What can hang from each mark
J_580: J_616 J_635 J_903
J_254: J_470 J_635
J_635: J_254 J_580 J_664
J_664: J_903
J_903: J_269 J_580 J_664

Every row comes from one small tree of marks. The marks that hang from a mark follow it in brackets, in the order of their numbers. Every link used is in the known rows. Which tree was each row made from?
Known rows
J_664[J_903[J_269 J_580[J_635]]]: [ 0.02 -0.27 -2.41 -2.28  5.61  2.25 -7.34 -2.27  3.14  2.83  2.91 -0.74
  3.85  3.98  2.11 -1.95  1.02 -0.43 -1.36]
J_664[J_903[J_269 J_580[J_616 J_635]]]: [-0.36  2.45 -3.10 -1.64  5.94  2.62 -7.55 -3.10  3.15  3.52  3.92 -0.86
  4.13  3.55  2.70 -4.09  2.98 -0.48 -1.24]
J_635[J_254 J_664[J_903[J_269]]]: [ 0.66 -0.91 -2.06 -2.54  4.73  3.62 -6.10 -2.05  4.72  0.57  3.94  0.13
  3.50  4.80  1.34 -0.31  0.56 -5.19 -0.05]
J_580[J_616 J_635[J_254] J_903[J_269 J_664]]: [ 1.98  4.64 -4.13 -2.05  3.68  4.50 -7.87 -2.17  5.29  3.76  6.24 -0.37
  3.67  4.19  3.97 -8.02  2.62 -2.57 -1.72]
J_254[J_635[J_664]]: [ 0.24 -1.34 -3.52 -1.62  2.77  2.67 -6.20  0.13  3.20  2.49  2.77 -0.03
  2.90  4.13  0.35 -0.41  0.01 -1.05  0.10]
J_664[J_903[J_269 J_580]]: [-0.74 -1.11 -1.46 -2.21  5.98  2.41 -6.95 -2.08  3.02  1.51  2.98 -0.98
  3.77  3.47  1.22 -0.16  1.11 -1.43 -0.54]
J_903[J_269 J_580[J_616 J_635] J_664]: [ 0.63  3.57 -3.31 -1.61  5.62  3.29 -5.77 -2.87  3.76  4.68  5.74 -1.34
  3.87  3.08  2.37 -5.64  2.55  0.13 -1.02]
J_903[J_269 J_580[J_616 J_635[J_254]]]: [ 0.68  3.84 -3.74 -0.17  4.86  3.05 -5.26 -2.76  2.69  1.55  5.24 -1.47
  3.52  3.61  2.82 -5.90  4.69 -1.73 -1.17]
J_635[J_254]: [ 0.53  0.78 -4.65 -0.39  3.28  2.09 -5.06  0.43  1.66 -1.65  3.46 -0.98
  2.50  2.97  0.85 -1.10  2.39 -2.27  0.37]
J_903[J_269 J_580 J_664]: [ 0.18 -0.30 -1.49 -2.30  5.63  3.08 -5.07 -1.86  3.58  2.45  4.71 -1.47
  3.52  2.97  0.72 -1.39  0.54 -0.88 -0.21]
J_254[J_470]: [-0.25 -0.45 -3.71 -0.82  3.92  1.35 -2.98  0.13  2.36  1.66  1.75 -1.16
  2.94  2.63  1.17 -0.63  0.34  0.44 -0.44]
J_903[J_664]: [ 0.23  0.45 -4.22 -1.93  4.19  2.24 -5.64  0.45  2.63  1.78  3.86 -0.88
  2.88  2.33  0.37 -0.74 -0.11 -0.02  0.46]
J_903[J_580[J_616]]: [-0.73  3.57 -3.98  0.19  4.77  2.58 -5.07 -1.53  1.18  0.67  4.90 -2.23
  2.88  1.99  1.25 -2.46  3.22  0.92  0.24]
J_635[J_254[J_470] J_580[J_616 J_903[J_269]] J_664]: [ 1.81  1.87 -1.10 -1.09  3.89  5.42 -3.12 -4.67  5.50  2.65  6.08 -1.52
  3.59  4.60  3.93 -4.43  1.33 -3.78 -0.77]
J_254[J_635[J_664[J_903]]]: [ 0.26 -2.04 -3.15 -2.39  3.29  2.72 -7.66 -0.95  3.91  3.15  2.63  0.45
  3.46  4.74  0.64  0.39 -0.23 -1.41 -0.03]
J_254[J_470 J_635[J_580[J_616] J_664[J_903]]]: [ 0.79 -0.76 -2.73 -1.36  3.64  3.29 -4.48 -4.17  4.51  5.56  3.62 -0.44
  4.16  4.72  2.49 -1.84  1.25 -0.41 -0.27]
J_254[J_470 J_635[J_580]]: [ 0.84 -2.62 -3.25 -0.66  2.85  1.69 -3.65 -1.49  2.48  3.48  1.88 -0.99
  3.45  3.74  1.69 -1.24  1.28  0.68 -0.37]

Which tree is each row?
[ 1.54  0.40 -3.44 -1.03  4.09  2.21 -4.67 -3.39  3.10  1.83  3.71 -1.24
  3.55  4.65  2.53 -1.19  1.49  0.03 -1.31] -> J_664[J_903[J_580[J_635[J_254[J_470]]]]]
[ 0.90  5.08 -4.37 -1.45  3.23  4.20 -7.49 -1.26  4.05  3.76  5.37 -0.87
  2.84  3.71  3.51 -5.77  0.01  0.25 -1.36] -> J_580[J_616 J_635[J_664] J_903]
[ 2.30 -1.04 -0.32 -1.80  3.55  5.00 -2.93 -3.84  5.39  1.79  4.93 -1.40
  3.35  5.04  3.27 -2.03 -0.88 -3.80 -0.91] -> J_635[J_254[J_470] J_580[J_903[J_269]] J_664]
[ 0.54  2.41 -2.25 -2.02  4.78  4.42 -7.08 -2.57  3.84  3.48  5.74 -1.52
  3.67  2.62  3.08 -4.94  1.37 -1.16 -0.25] -> J_635[J_580[J_616 J_903[J_269 J_664]]]
[ 1.39  1.79 -3.43 -2.17  2.85  3.73 -7.30 -0.32  3.99  2.84  4.19 -0.77
  2.52  4.23  2.75 -3.07 -2.32  0.21 -1.54] -> J_580[J_635[J_664] J_903]
[ 1.03  0.57 -2.67 -2.31  5.26  2.83 -5.59 -2.03  3.65  3.88  4.65 -1.23
  3.58  3.59  1.73 -3.37  0.37  0.05 -1.20] -> J_903[J_269 J_580[J_635] J_664]
[ 1.70  2.83 -2.49 -1.49  4.04  4.91 -6.38 -3.38  4.15  1.77  6.78 -1.44
  3.62  3.44  3.40 -5.41  2.91 -3.43 -0.11] -> J_635[J_254 J_580[J_616 J_903[J_269 J_664]]]
[ 0.62 -2.91 -2.46 -2.24  3.20  2.57 -4.87 -2.02  5.06  4.75  1.97  0.34
  3.81  5.21  1.25  0.33 -0.65 -0.81 -0.76] -> J_254[J_470 J_635[J_664[J_903]]]
[ 1.17  0.68 -1.72 -1.40  5.14  4.33 -3.25 -5.44  5.02  2.96  5.13 -0.88
  4.22  4.64  3.20 -2.75  2.26 -4.19 -0.14] -> J_635[J_254[J_470] J_580[J_616] J_664[J_903[J_269]]]
[ 1.39  0.37 -2.15 -1.09  2.56  4.31 -4.52 -3.52  4.86  5.31  4.55 -1.04
  3.60  4.70  3.15 -3.36  0.41 -0.06 -0.86] -> J_254[J_470 J_635[J_580[J_616 J_903] J_664]]
[ 0.98  1.12 -2.80 -1.26  2.61  4.50 -7.19 -2.43  3.67  3.76  5.16 -0.91
  3.21  4.22  2.52 -3.36  0.84 -0.59 -0.09] -> J_254[J_635[J_580[J_616 J_903] J_664]]
[ 1.58  3.57 -4.91 -0.94  3.80  3.38 -4.28 -3.49  4.63  3.60  4.80 -0.28
  3.67  4.81  3.35 -4.39  2.21 -1.63 -1.07] -> J_580[J_616 J_635[J_254[J_470] J_664[J_903]]]
[ 1.82  3.43 -2.86 -0.56  3.09  5.34 -5.38 -3.39  3.53  0.41  7.09 -1.81
  2.80  3.88  3.14 -3.54  1.32 -2.74  0.39] -> J_635[J_254 J_580[J_616 J_903] J_664]
[ 2.63  4.82 -4.81 -1.19  2.65  4.05 -5.36 -2.73  5.22  4.24  6.17 -0.91
  3.39  4.29  4.15 -7.02  1.99 -0.35 -1.78] -> J_580[J_616 J_635[J_254[J_470]] J_903[J_664]]
[ 1.13 -0.48 -2.12 -1.77  5.04  2.46 -4.83 -3.68  4.13  2.61  3.16 -0.80
  4.08  4.96  2.75 -2.37  1.79 -1.65 -1.90] -> J_664[J_903[J_269 J_580[J_635[J_254[J_470]]]]]
[ 1.48  1.64 -4.04 -1.53  4.20  2.61 -5.26 -1.66  2.61  2.94  5.25 -1.74
  2.99  3.22  1.41 -2.22 -0.05  2.03 -0.63] -> J_903[J_580[J_635] J_664]
[ 1.99 -0.61 -2.57 -0.52  3.41  3.51 -1.25 -3.13  3.33  0.61  4.68 -1.71
  2.89  4.18  1.97 -0.25 -0.04 -2.29  0.35] -> J_635[J_254[J_470] J_580 J_664]
[ 0.70  0.46 -1.67 -1.82  3.37  4.65 -7.39 -2.67  4.47  4.36  4.74 -0.56
  3.66  4.45  2.75 -4.15  1.19 -2.05 -0.51] -> J_254[J_635[J_580[J_616 J_903[J_269]] J_664]]
[ 0.24 -0.97 -1.05 -1.98  4.59  3.51 -4.51 -4.39  5.73  5.86  3.50 -0.17
  4.48  5.31  2.00 -1.92  1.60 -1.43 -1.25] -> J_254[J_470 J_635[J_664[J_903[J_269 J_580[J_616]]]]]
[ 1.06  4.86 -5.25  0.64  3.76  2.75 -5.02 -2.38  1.58  0.65  5.79 -1.93
  2.90  3.26  2.46 -4.71  4.31  0.23 -0.60] -> J_903[J_580[J_616 J_635[J_254]]]
[-0.32  3.51 -3.49 -0.62  5.45  2.62 -5.88 -2.10  2.47  2.99  4.31 -1.51
  3.54  2.92  2.53 -5.52  3.46 -0.01 -1.27] -> J_903[J_269 J_580[J_616 J_635]]
[ 0.10  4.52 -4.98  0.18  4.38  2.36 -5.60 -1.70  1.30  2.08  4.76 -2.01
  2.94  2.58  2.28 -4.42  3.02  2.00 -0.63] -> J_903[J_580[J_616 J_635]]
[ 1.98  4.93 -5.08 -0.35  3.96  3.44 -4.97 -3.19  2.92  2.35  7.24 -1.77
  3.24  3.47  2.30 -4.87  3.29  0.28 -0.37] -> J_903[J_580[J_616 J_635[J_254]] J_664]
